(in the rows, 128 means zero)
Known rows, with every step that occurs:
nutim -> nire -> vepiv -> rulu: [167 120 125 112 118 127 185 133 117 118 116 135  97 152 133 157 119 113
 137  85 120 154 101 180 120  36 134  95  81 141]
zezam -> nutim -> nire -> vepiv -> rulu: [178 112 116 102 135 134 168 134 161  92 117 144 101 161 108 154 120 111
 125  83 141 136 109 155 120  80 116 118  68 142]
zezam -> nutim: [160 137 122 115 147 117 130 123 173  87 109 132 116 161  93  94 120 113
 112 117 135 127 156 116 104 184  98 151  65 117]
rulu -> pakor: [149 124 100 129 136 124 142  93 128 117 111 136 102 116 123 120 117 116
 124 101 112 171 133 140  94 178 129 189  79  84]
pakor -> rulu -> nutim -> zezam -> vepiv: [129 131  93 171 172  99 189  99 184  97 105 132  88 171  97 152 124  87
 146  69 105 150 146 154 121 113  83 132 126 109]
kapet -> pakor -> rulu: [135  74 104 189 176 129 149 110 141 120 119  95 115 146 128 136 129  95
 138 100 123 173 170 141 117 124 100 176 103  73]
nire -> vepiv -> rulu: [166 154 112 103 124 115 174 148 120 125 107 147  79 143 145 134 121 119
 124  93 101 151 100 163 104  66 129 132  70 143]
pakor -> rulu -> nutim -> togu: [138 103 130 225 162 120 135  93 160 155 119 127  78 159 132 131 113 116
 153  85 133 177 167 128 111 111  80 148 145  83]
vepiv -> zezam -> nutim: [166  92 124  92 138 113 117 153 153  85 120 108 111 150  84 102 126 112
 100 115 144  81 151 150 100 173  95 120  50 118]
nire -> vepiv -> lezo: [156 165 117  98 115 108 206 132 100 123 112 105  96 166  90 137 130 118
 137  99 110 185 145 177  96 136 145 137  79 147]
vepiv -> rulu -> nutim: [149 136 106 159 144 118 146 107 143 115 102 119  89 143 171 117 114 107
 113  94 119 129 128 129 107 114  89 122  86 125]
kapet -> nosos: [140 148 141 166 143  89 134 123 107  91 104 134 134 156 135 102 118 112
 121 100 112 159 176 156 126 162 116 135  70  84]
rulu -> vepiv -> zezam -> nutim: [172  93 116  66 118  95 142 143 175 124 112 107  98 136  67 120 118 115
  96 127 159  79 132 120  89 144  92 119  40 139]
zezam -> nutim -> nire -> vepiv: [169 101 122 117 135 122 174 123 170 107 121 131 120 170  73 150 120 114
 133 102 139 134 122 156 120 128 128 123  75 129]
nire -> vepiv: [157 140 119 120 124 100 177 142 128 135 114 135  97 149 105 129 122 121
 133 112 101 151 114 162 102 115 140 136  78 129]
vepiv -> rulu -> nutim -> togu: [155 144 131 173 150 117 133  97 141 164 105 160  66 156 178 124 111 124
 130  76 131 150 137 127 120 108  75 127 105 114]
lezo -> vepiv -> nire: [139  69  92  89 124  95 132 144 105 104  71  73 129 113 120 120 122 116
 127 101 107 164 136 172  97 102 118  79  68 135]
zezam -> vepiv -> rulu -> nutim: [152 159  91 153 158 107 174 104 165  84  77 156  77 165 160 137 120  88
 109  79 113 130 120 130 119 104  95 126  72 136]
lezo -> vepiv: [134 113 122  94 121 136 137 140 109 123  94  88 122 123 114 118 117 124
 120 118 100 146 147 162  89 134 129  88  83 122]
lezo -> vepiv -> rulu -> nutim -> zezam: [131 118 102  86 137 132 152 118 127 147  96  97  97 116 149 149 113 126
 120  74  95 125 127 177 103 112  85  65 102 141]
zezam -> vepiv: [151 167 117 121 143 103 171 125 153  83  87 156 100 171 108 115 125  97
 121 106 106 147 141 138 113 132 119 137  65 123]
lezo -> vepiv -> zezam -> nutim -> nire: [152  25 127  65 122 148 119 154 130  86 110  62 137 134  70 144 120 113
 106 103 149  89 150 195  99 137 112  42  66 126]
nire -> vepiv -> rulu -> nutim -> togu: [165 143 118 165 143 112 165 111 140 189 109 172  52 156 164 156 114 130
 136  69 120 150 102 149 122  74 101 134 105 130]
nutim -> zezam: [141 153 142  87 132 100 154 126 131 136 121 126 110 147  98 105 121 125
 141  99 105 144 150 162 114 141  93 109  93 116]
kapet -> pakor: [143 107 115 149 163 117 154 106 130 144 112 114 118 148 137 123 128 107
 124 111 119 145 158 139 124 163 105 155  71  90]
vepiv -> zezam: [154  98 133 102 123 104 127 156 109 107 121  99 105 141 110 103 125 112
 114 117 125 106 143 175  99 131 109  97  63 118]
kapet -> vepiv -> zezam -> nutim: [166  61  91  79 123  85 121 166 168 117 121  75 116 148  86 115 129 128
 108 127 135  85 136 132  93 157 104 138  55 124]
nire -> vepiv -> zezam: [163 101 118  99 114  98 160 170 106 132 124 113  93 141 101 134 129 118
 122 111 110 106 107 199  97 105 138 101  66 131]
kapet -> vepiv -> zezam -> nutim -> togu: [172  73 117  89 128  86 106 156 167 169 124 116  94 158  88 119 126 145
 122 111 145 107 148 128 104 145  89 141  76 111]
kapet -> pakor -> rulu -> nutim: [127  57  85 238 191 125 158  81 161 132 114  83 109 148 148 155 125  90
 135  94 127 155 165 130 120 147  87 175 118  71]

Rows:
[165  64 106 103 132 107 145 147 182 102 123  89  96 136  60 134 119 104
 111 117 161 106 143 125  84 103  90 138  72 122] : pakor -> rulu -> vepiv -> zezam -> nutim
[141  69 122  69 114 130 124 169  89 119 101  67 115 114 105 125 123 123
 108 116 110 104 140 199  84 122 127  56  70 126] : lezo -> vepiv -> zezam
[145 175 126  84 145  92 179 123 154 106 100 160  99 170  87 123 126 105
 133  83  96 140 144 161 121 131 101 118  79 126] : nutim -> zezam -> vepiv
[155 189 117  67 145 106 179 131 142  96  96 175  80 162 122 123 125 102
 126  64  96 141 132 163 125  86  87 115  69 143] : nutim -> zezam -> vepiv -> rulu
[158  28  90 130 164 117 149 126 184 135 121  83 100 135  75 161 128  94
 110 108 167 103 153 122 103 125  81 171  64 100] : kapet -> pakor -> rulu -> vepiv -> zezam -> nutim
[159 139  94 115 135 138 139 101 117 104 106 150  85 111 161 124 116 115
 113  81 113 173 119 141  95 129 119 188  69 100] : vepiv -> rulu -> pakor
[160  95  94  97 115  53 163 119 145 135  81 103 108 128 107 118 117 111
 130 117 140 158 120 116 101  84 102 114  53 142] : rulu -> vepiv -> nire
[154 162 123  85 101  97 200 105 122 142 102  93  98 153  83 125 119 116
 127 119 142 179 165 125  86 144 117 133  69 149] : rulu -> vepiv -> lezo
[144 199 123  64 136  95 207 113 124  97  99 131  96 187  68 130 134 103
 137  72 108 177 179 178 118 158 105 118  78 147] : nutim -> zezam -> vepiv -> lezo
[148  15 102 194 138 114 176 135 137 116 138  72  98 152  98 187 123  97
 146  86 136 125 113 207 109  55 122  81 125 113] : pakor -> rulu -> nutim -> nire -> vepiv -> zezam
[168 121 118  99 126 124 199 113 143  89 120 106 118 188  51 159 128 114
 136  89 150 170 155 173 116 157 131 128  76 149] : zezam -> nutim -> nire -> vepiv -> lezo
[179  98  87 105 138 149 167  98 157  95 116 161  93 131 113 177 118 112
 120  66 137 155  90 157 112 112 132 182  69 113] : zezam -> nutim -> nire -> vepiv -> rulu -> pakor
[168 100  95 116 123 140 181  99 114 118 117 154  86 121 139 180 117 114
 134  69 117 178  83 182 110  71 148 155  84 111] : nutim -> nire -> vepiv -> rulu -> pakor
[169 138  82 108 129 131 172 111 118 127 108 164  71 112 150 156 120 120
 123  74  97 171  81 161  96  97 142 197  70 116] : nire -> vepiv -> rulu -> pakor
[136  72 106 137 131 149 150 108 122 119  91  79 115 128 155 162 109 111
 120  86 126 134 128 173 110  84 108  46 101 133] : lezo -> vepiv -> rulu -> nutim -> nire
[166 143 151 128 152 120 113 116 172 141 114 167  96 171  95 102 117 131
 129  98 147 145 165 113 119 174  83 159  82 101] : zezam -> nutim -> togu
[126  20  98 246 185 130 166  70 160 126 121  74 124 159 138 177 123  83
 148  88 147 163 165 149 135 120  90 134 129  70] : kapet -> pakor -> rulu -> nutim -> nire
[158 141  93 150 137 110 178 122 143 138 107 138  75 144 165 152 117 113
 119  87 106 134  92 150 108  82 116 128  85 141] : nire -> vepiv -> rulu -> nutim
[145 107  85  82 127 162 135 112  98 112  88 120  96  87 156 147 114 123
 109  80  99 171 117 165  82 121 132 149  75 108] : lezo -> vepiv -> rulu -> pakor
[178  97 142  77 123  98 126 134 170 179 116 144  78 148  69 125 115 132
 112 109 171  99 142 121 100 138  79 124  59 124] : rulu -> vepiv -> zezam -> nutim -> togu
[156 121  86 117 146  62 161 126 146  62  65 141 107 161 114 117 131  87
 128  87 114 162 130 145 119  96 103 122  52 134] : zezam -> vepiv -> nire
[141  61 100 216 144 118 193 102 158 120 127  93 104 159 105 180 117  97
 159  90 128 165 117 170 116  67 126 114 139 109] : pakor -> rulu -> nutim -> nire -> vepiv
[142 112 121 138 142 143 126 110 122 174  88 127  76 129 169 146 109 135
 123  74 118 149 137 150 107 100  92  86 110 122] : lezo -> vepiv -> rulu -> nutim -> togu
[163  63 132 108 109 108 170 159 104 120 131 103 109 150  91 156 126 112
 135 102 129 113 109 217 110  83 137  63  76 128] : nutim -> nire -> vepiv -> zezam
[134 134 119 137 146  94 159  98 154 148 117 112 105 150 117 124 116 117
 135  94 110 127 143 153 116 167  77 105 105 114] : rulu -> nutim -> zezam
[173 102 148 103 142 112  99 145 150 134 122 146  90 160  88 106 122 128
 116  95 155 102 162 149 111 165  81 124  70 106] : vepiv -> zezam -> nutim -> togu
